Every row comes from one small tree of marks. The marks that hang from a mark follow it in brackets, in the order of their numbers. Every link used is in the known rows. Which tree was each row made from?
Known rows:
Z851(Z742): [ -9.1  32.4 -15.0  31.3   3.1 -28.5  17.4  12.2 -34.4 -19.4 -24.1  -1.4
  42.3 -10.4  -3.5   9.5 -14.3  17.0  31.2   4.2   1.1  -4.1   5.9  22.0]
Z959(Z282 Z304 Z501): [ -3.5  17.9  31.6 -59.6  17.7   7.1  10.4   0.1   6.0   4.4  31.8 -13.3
 -38.7 -31.2 -29.8  38.7  -4.5  42.4 -43.4 -11.8 -59.6 -54.2   8.1  18.6]
Z661(Z117 Z304(Z851) Z510): [  6.6 -21.8  14.6 -13.3  23.4  44.1 -47.4   2.2  -7.7  -6.1  18.0 -17.9
  25.3  17.6   2.2  -8.6  10.1  -7.2   2.2  13.2 -50.5   1.1  -8.9   7.6]
Z540(Z304(Z851 Z959)): [ 25.3  20.8  -0.6   0.0 -20.0  -3.7 -38.5 -12.0  -1.1 -10.7  11.0   9.2
  -4.4 -27.4 -11.1 -12.8   6.4   1.1  27.8  -9.7  29.5  21.0  11.6  -5.4]
Z490(Z510(Z661)): [-49.4  -3.1 -33.2  27.5  34.3  18.6  57.4   1.4 -44.0 -13.9  12.1   7.2
  -5.1  27.4  39.0   4.4   7.0  -5.0  40.2 -14.2  11.2   8.0  -6.2  -5.3]
Z510(Z490 Z661): [-56.1  -7.0 -28.8  33.1   4.1  -8.6  35.5 -32.1 -29.5 -24.2 -14.1  10.1
 -17.1  32.0  48.0 -10.1   2.7 -16.4   8.8   8.0  14.0 -12.4 -27.7   7.7]
Z510(Z661(Z304)): [-25.3 -27.0  -4.1   7.3  19.3  19.1  23.8  -1.5 -36.2 -21.7  10.6   9.2
   4.0  10.8  -3.3  -3.6  -5.9  -7.4  19.4  -3.9 -16.2  24.7  -0.4  -5.4]
Z117(Z661(Z304(Z851) Z510)): [  4.3   1.0 -18.4 -20.4 -17.8  17.9 -22.9   3.8 -43.4  19.3   8.3  -8.9
 -12.9  20.1  12.8 -10.8 -10.3   6.6   2.2  -7.3 -44.2   9.5  30.2 -24.2]
Z540(Z304(Z851(Z742) Z959(Z282))): [ 39.8  21.1   9.5  17.0 -45.3 -43.0 -15.6   4.8  17.9  -4.4 -31.4   5.9
  35.8 -28.6 -17.6  10.6   8.9  -0.9  -5.9   7.7  23.6   4.6  39.2 -11.8]
Z510(Z490 Z661(Z117 Z304)): [-46.8 -53.8 -13.0  -0.5  11.1  14.2  25.9 -14.8 -17.1  -5.5  12.9   6.2
  21.6  37.1  10.8 -10.5  18.6 -19.0   0.4  18.4  -1.8  -1.6 -44.3  20.1]
Z540(Z304(Z959)): [ -8.7   8.6   0.1 -10.1  -4.1   5.4 -29.0  20.8 -29.1   0.8  26.6  19.4
  17.1 -25.1 -20.9  -2.5  -9.2  15.5  21.1 -26.2  17.0  27.7  -4.6   7.2]
Z661(Z510(Z490)): [-49.2   9.8 -24.5  14.7  33.6  16.1 -16.1  -0.5 -59.7 -18.1  -4.4  -1.0
   0.6  27.6  45.9 -11.5 -11.4  -9.3  -5.6 -11.2 -26.8 -30.1 -33.8  11.8]
Z959(Z282 Z304(Z851(Z742)) Z501): [ 40.1  31.1  26.7 -36.8 -26.2 -39.0  16.9 -16.1  48.2  -8.5 -10.4 -26.2
 -15.4 -39.5 -27.0  38.3   7.4  24.8 -27.5  22.9 -32.1 -59.6  38.2   2.2]
Z304(Z851(Z742) Z959(Z282 Z501)): [ 54.2  45.6  24.7  20.8 -28.2 -49.4   4.5 -11.1  79.7  -1.4 -56.0  -9.4
 -24.9 -34.0   4.7  21.2  -8.6  -0.2 -36.3  12.4  29.2 -20.9  34.9   1.5]
Z490(Z510(Z661(Z117 Z304(Z959)))): [-30.5 -39.4 -12.6  14.5  28.6  32.3  43.5  29.6  16.5  22.7  16.0   1.0
  37.2  28.2   2.6  -2.4  22.0 -18.6  37.7  -4.3  36.0  43.0 -29.3 -12.1]
Z661(Z304(Z959) Z510): [-10.0  -2.4   7.0   9.9  25.3  20.5 -39.0  40.6 -23.7   9.4  -2.7  -3.6
  17.3   2.8 -12.0 -15.3 -26.3  -5.0   8.7 -28.4 -10.1  29.5 -13.6 -11.0]
Z661(Z304(Z851 Z959(Z501)) Z510): [ 37.6   6.1  23.4 -18.4   7.8  11.0 -46.0   3.7  33.4  -0.8   4.5 -10.3
 -50.2 -12.6  -5.9  -7.5 -11.6 -26.2 -14.6  -1.3  -8.2  14.9  14.4 -23.1]
Z490(Z510(Z661(Z117 Z304))): [-40.3 -48.3 -12.0  -1.5  45.5  48.0  49.9  17.2 -22.8  12.5  28.6   6.5
  34.4  38.1  10.0   6.2  27.8 -14.5  28.6   3.5  -8.5  23.6 -24.2  -2.8]
Z304(Z851 Z959(Z282)): [ 23.5  37.2  10.0  39.5  -8.0 -11.4 -15.5  -8.8  44.5  -6.4 -49.3  -4.8
 -17.0 -12.1  19.8   7.8   0.5   9.3 -31.0 -13.9  25.1 -16.7   4.8   3.5]
Z510(Z490 Z661(Z117 Z304(Z959))): [-36.6 -44.8 -13.5  17.8  -5.4   5.3  16.8  -6.9  27.7   7.8  -5.0   7.4
  21.4  27.6  11.2 -17.8  15.4 -27.6   0.5  12.2  43.0  23.8 -49.5  10.0]
Z490(Z510(Z661(Z304(Z959)))): [-26.2 -15.9 -24.3  25.8  31.5  22.6  52.8  26.2 -15.2   9.3   3.3  11.5
   7.0  24.0   8.5  -8.5   3.8 -23.5  41.9 -19.7  40.0  37.6 -13.2 -35.6]
Z540(Z304): [-19.9   1.7   0.5 -24.1  12.7   9.8 -20.0   9.3 -72.1 -21.3  47.6  18.1
  14.6 -20.9 -18.2   4.8   2.2  17.2  20.6 -12.8 -29.8   9.5   3.6  18.8]

Which tree is each row?
[-31.6  -9.4 -33.1  -6.3 -15.7   9.0 -10.2  23.0 -42.8  43.1  -0.4   3.2
   3.4  29.4  18.1 -28.5 -24.8  -2.0 -14.6 -21.5   5.5   5.6 -12.7 -18.8] => Z117(Z661(Z304(Z959) Z510(Z490)))
[-41.4 -33.7 -13.3  13.1  14.9   5.0  37.4 -16.1 -45.8 -18.2   3.9  14.7
  -6.9  24.3  18.7 -15.1   1.4 -32.4   3.3  15.7  -4.4  -7.6 -31.8  -9.0] => Z510(Z490 Z661(Z304))
[ 24.8  30.0   4.4  -4.9 -26.0 -32.3  18.9  -8.1  19.7 -10.6 -23.2 -23.3
  26.6 -21.4 -18.8  25.8  12.4  29.6  -3.1  12.1 -27.7 -55.5  31.0   2.2] => Z959(Z282 Z304(Z851(Z742)))
[  0.2 -38.6   2.3   4.3  -1.4  16.9   4.4 -24.2  21.8 -20.1  10.9 -10.3
  15.4  15.4   3.7  -7.9  22.5 -12.5  17.8  26.0  -8.3  20.9  -2.1   4.5] => Z510(Z661(Z117 Z304(Z851)))
[ 56.0  24.4  17.2 -15.4 -41.4 -49.2 -23.3  -6.6  33.4  -6.7   3.8   6.9
  -9.9 -46.7 -29.2   1.7  -3.2  -8.6  13.5  17.8  33.5  16.0  44.5  -5.6] => Z540(Z304(Z851(Z742) Z959(Z501)))
[-42.3 -36.2  -2.4 -11.4  35.6  37.5 -23.6  13.6 -41.2   4.6  22.4  -4.8
  39.0  36.0  11.4 -13.2   6.1 -15.4 -16.8   6.5 -43.7 -18.1 -45.1  17.0] => Z661(Z117 Z304 Z510(Z490))
[-26.1  -6.3 -20.1 -25.9   4.7  24.6 -14.2  28.5 -76.2  33.0  25.3  -3.1
   7.3  21.1  -6.9  -4.2 -24.2  21.9  -3.3 -30.6 -47.2  22.2  14.0 -11.4] => Z117(Z661(Z304 Z510))
[ 30.6  18.4  -3.6   0.7 -28.5 -32.9 -15.4  -9.6 -35.6 -27.1   5.8   8.2
  37.1 -23.8 -15.8   4.3   6.5  -4.5  38.5  18.0  -2.4   6.8  36.0  -0.3] => Z540(Z304(Z851(Z742)))
[-13.5 -46.2 -12.8  12.3  -6.0   3.8  14.5 -39.3  13.3 -18.3   0.2   1.7
   4.0  35.7  27.6 -17.4  33.5 -38.5  -0.7  43.5   2.0 -13.6 -31.2   4.8] => Z510(Z490 Z661(Z117 Z304(Z851)))
[-59.3   7.6 -46.5  -2.1  -6.3   5.5   0.4  -2.8 -70.0  23.5   0.2  -3.6
  -6.8  38.4  49.8 -13.0 -21.8  13.3 -13.6 -20.2 -18.1 -22.2 -10.9   7.3] => Z117(Z661(Z510(Z490)))
[-16.2  -3.8 -18.4  -9.9 -12.8  13.3 -22.2  40.3 -32.6  45.0   2.1   5.3
  12.4  13.2 -10.0 -18.1 -28.8  12.2  -0.8 -34.8  -3.3  42.1   9.6 -17.4] => Z117(Z661(Z304(Z959) Z510))
[-37.2 -28.0 -18.5   9.9  46.7  35.2  64.4  13.8 -53.6  -1.0  21.8  13.9
   4.7  34.2  13.5   1.5  10.6 -13.2  36.9  -7.5  -3.9  16.9 -10.3 -28.1] => Z490(Z510(Z661(Z304)))
[ 36.0  47.8   4.1  54.8 -27.6 -48.4   3.6  -1.0  56.8  -9.5 -78.0  -6.0
  22.0 -25.0  10.3  14.9  -2.3   3.9  -9.4   5.0  38.6 -15.2  26.7  -1.3] => Z304(Z851(Z742) Z959(Z282))
[ 39.7  34.4  11.3 -40.8 -26.4 -38.6  10.6 -20.0  30.0 -18.4  11.1 -27.0
 -19.2 -36.5 -32.1  13.0   3.3  19.1  23.0  20.8 -15.7 -38.3  35.0   3.6] => Z959(Z304(Z851(Z742)) Z501)
[-25.7  -5.9 -11.8  13.1  17.2  18.6 -26.3  22.4 -31.5   4.0  -3.4   7.2
  14.4  20.4  12.4 -24.6 -14.4 -26.8  -6.3 -12.1   5.0  -1.8 -36.5  -8.8] => Z661(Z304(Z959) Z510(Z490))
[-44.0 -19.6 -32.1 -21.6  -0.7  17.2  -0.9  17.8 -85.2  32.6  11.9   5.4
   1.5  40.5  23.8 -17.4 -18.6   4.5 -16.5 -10.7 -38.7 -15.7 -12.9  -9.1] => Z117(Z661(Z304 Z510(Z490)))
[-26.6 -43.4   4.6  -0.6  20.7  24.6  12.7   3.7  -4.6  -8.7  21.9   1.2
  33.1  20.5 -15.2  -0.1  13.8  -1.3  16.1  10.4 -16.4  33.5 -14.4  17.3] => Z510(Z661(Z117 Z304))
[-62.4 -29.2 -26.3  21.8   9.5   2.8  26.7 -31.2  -0.1 -19.0   1.8  -3.5
  15.5  38.0  39.2  -8.8  16.5 -12.2   5.0  15.7  13.9  -5.9 -40.7  32.8] => Z510(Z490 Z661(Z117))
[  7.9  24.8  28.4   1.7   6.7  -8.2   1.8   0.9  43.0  11.4 -19.6  -4.9
 -43.9 -28.1  -2.4  24.1 -13.1  22.1 -57.1 -16.6   5.0 -12.8   6.4  17.9] => Z304(Z959(Z282 Z501))
[ 21.6 -12.8  14.7  -7.6  16.3  22.7 -19.6  -9.2   2.1  -8.0  13.5  -7.0
  21.0   5.4 -10.8  -5.3  23.5   1.3   5.0  19.8 -22.3  -5.7 -18.5  21.7] => Z661(Z117 Z304(Z851))
[ 38.7  31.2  33.7   4.9  -7.4 -14.1  -8.4 -18.1  68.0  -2.8 -28.4  -5.5
 -62.6 -31.4  11.8  20.9   0.5   7.8 -54.0   0.8  12.8 -24.3  15.5   3.5] => Z304(Z851 Z959(Z282 Z501))
[ 36.3  39.1  11.8   5.3  -6.0 -15.5 -20.4 -27.6  55.9 -15.9 -10.7  -9.7
 -62.2 -29.6  13.4  -1.8  -6.9  -2.0  -6.4   0.0  34.8  -3.2   9.4   1.2] => Z304(Z851 Z959(Z501))
[ 20.1   2.7 -17.5 -17.3 -19.5   1.4   6.4  -3.6 -39.3  17.6   4.9   2.7
 -13.0   6.9   4.4  -8.4  -4.0  20.1   5.6   0.2 -19.1   0.6  21.1  -9.6] => Z117(Z661(Z304(Z851)))
[ 30.9  11.0 -21.7  -1.9 -43.6 -31.5  24.7   3.4 -31.9  16.3 -20.1   4.7
  22.6   1.9  -5.1  -3.2  -9.4   8.0  20.5  12.3  -0.5   2.3  41.1 -17.1] => Z117(Z661(Z304(Z851(Z742))))
[ 30.7  24.2  33.4 -52.4  -1.0   1.5   0.7 -28.7  35.2  -7.3  20.1 -21.0
 -60.0 -33.1 -19.8  29.8  10.8  30.9 -48.3   1.4 -55.1 -68.1  25.0   9.9] => Z959(Z282 Z304(Z851) Z501)
[ 43.8  11.3  37.9 -28.5 -23.9 -10.1 -30.8 -15.5  39.1  -1.9  10.1   9.4
 -53.9 -40.3 -16.1  22.0   9.7   7.9 -49.9   0.7  -3.3 -11.6  37.4   1.2] => Z540(Z304(Z851 Z959(Z282 Z501)))
[-14.0 -15.6  -2.3  25.7   2.7   2.3  15.3  10.0   2.4  -6.2  -7.5  10.3
   2.6   2.5 -15.6 -11.9 -11.2 -15.0  24.3 -18.5  31.5  43.8  -6.3  -9.4] => Z510(Z661(Z304(Z959)))
[ -5.8 -13.7   8.6   1.7  21.4  22.2 -15.7  28.6  19.9  15.0   7.2   1.4
  44.4  -1.5 -26.0  -5.4  -4.2   7.3   7.5 -10.6  16.8  24.3 -32.6  25.2] => Z661(Z117 Z304(Z959))
[ 50.2  47.6  11.5  18.6 -26.7 -50.7  -6.9 -10.4  61.6 -13.6 -38.5 -10.4
 -18.7 -31.1  -2.2   0.3 -10.1  -4.5  10.6  14.1  44.6   2.7  26.7   0.4] => Z304(Z851(Z742) Z959(Z501))
[ 33.8  50.1 -13.7  52.5 -29.0 -46.8  -4.6  -4.9  38.3 -16.7 -53.3  -9.3
  24.9 -19.4   4.5 -10.0  -5.6  -2.2  34.0   3.9  57.8   9.0  13.2  -3.3] => Z304(Z851(Z742) Z959)
[ 33.4  -3.4   9.9  11.7   1.1  15.5 -28.8   4.3  50.6   7.8  -0.5  -5.3
  23.0  -5.4 -16.5 -12.1  15.8   1.0   7.1   9.5  27.1  17.6 -19.8  11.6] => Z661(Z117 Z304(Z851 Z959))
[ 20.0 -18.1  51.8 -28.6  17.4  17.6  -9.1  24.8  62.2  26.4   3.1  -0.1
  -2.6 -14.2 -37.4  26.0   3.3  17.2 -70.7  -1.8 -13.4   0.3 -11.1  18.8] => Z661(Z117 Z304(Z959(Z282 Z501)))
[ 12.0  -0.9  37.3 -35.6  -4.5  -0.6 -18.6  11.1  13.6  13.9  23.1  17.7
 -32.3 -38.6 -28.8  31.2  -8.0  14.8 -56.0 -14.4  -8.7  -0.2  25.8   7.9] => Z540(Z304(Z959(Z282 Z501)))
[-10.5 -15.2   8.4 -19.0  21.4  12.0 -20.4  15.6  -6.9  12.7   8.9  10.8
 -34.0   4.4   4.3 -16.3 -19.9 -29.7 -31.7  -4.3  -5.1  -4.0 -24.9 -11.9] => Z661(Z304(Z959(Z501)) Z510(Z490))
[ 26.2   1.1  -6.8  44.0 -36.0 -40.1  22.0 -11.0  45.7 -19.8 -38.8  -0.5
  21.4  -6.2 -10.5 -17.0   2.4 -34.2  45.3  17.0  56.6  39.8  21.0 -31.6] => Z510(Z661(Z304(Z851(Z742) Z959)))
[ 25.4  25.5  15.9 -52.3  -3.6  -2.6  -8.1 -27.8  18.5 -13.5  40.0 -21.6
 -57.2 -35.5 -23.7  12.0   5.6  23.3   4.3   4.1 -29.6 -41.1  13.6   6.4] => Z959(Z304(Z851) Z501)
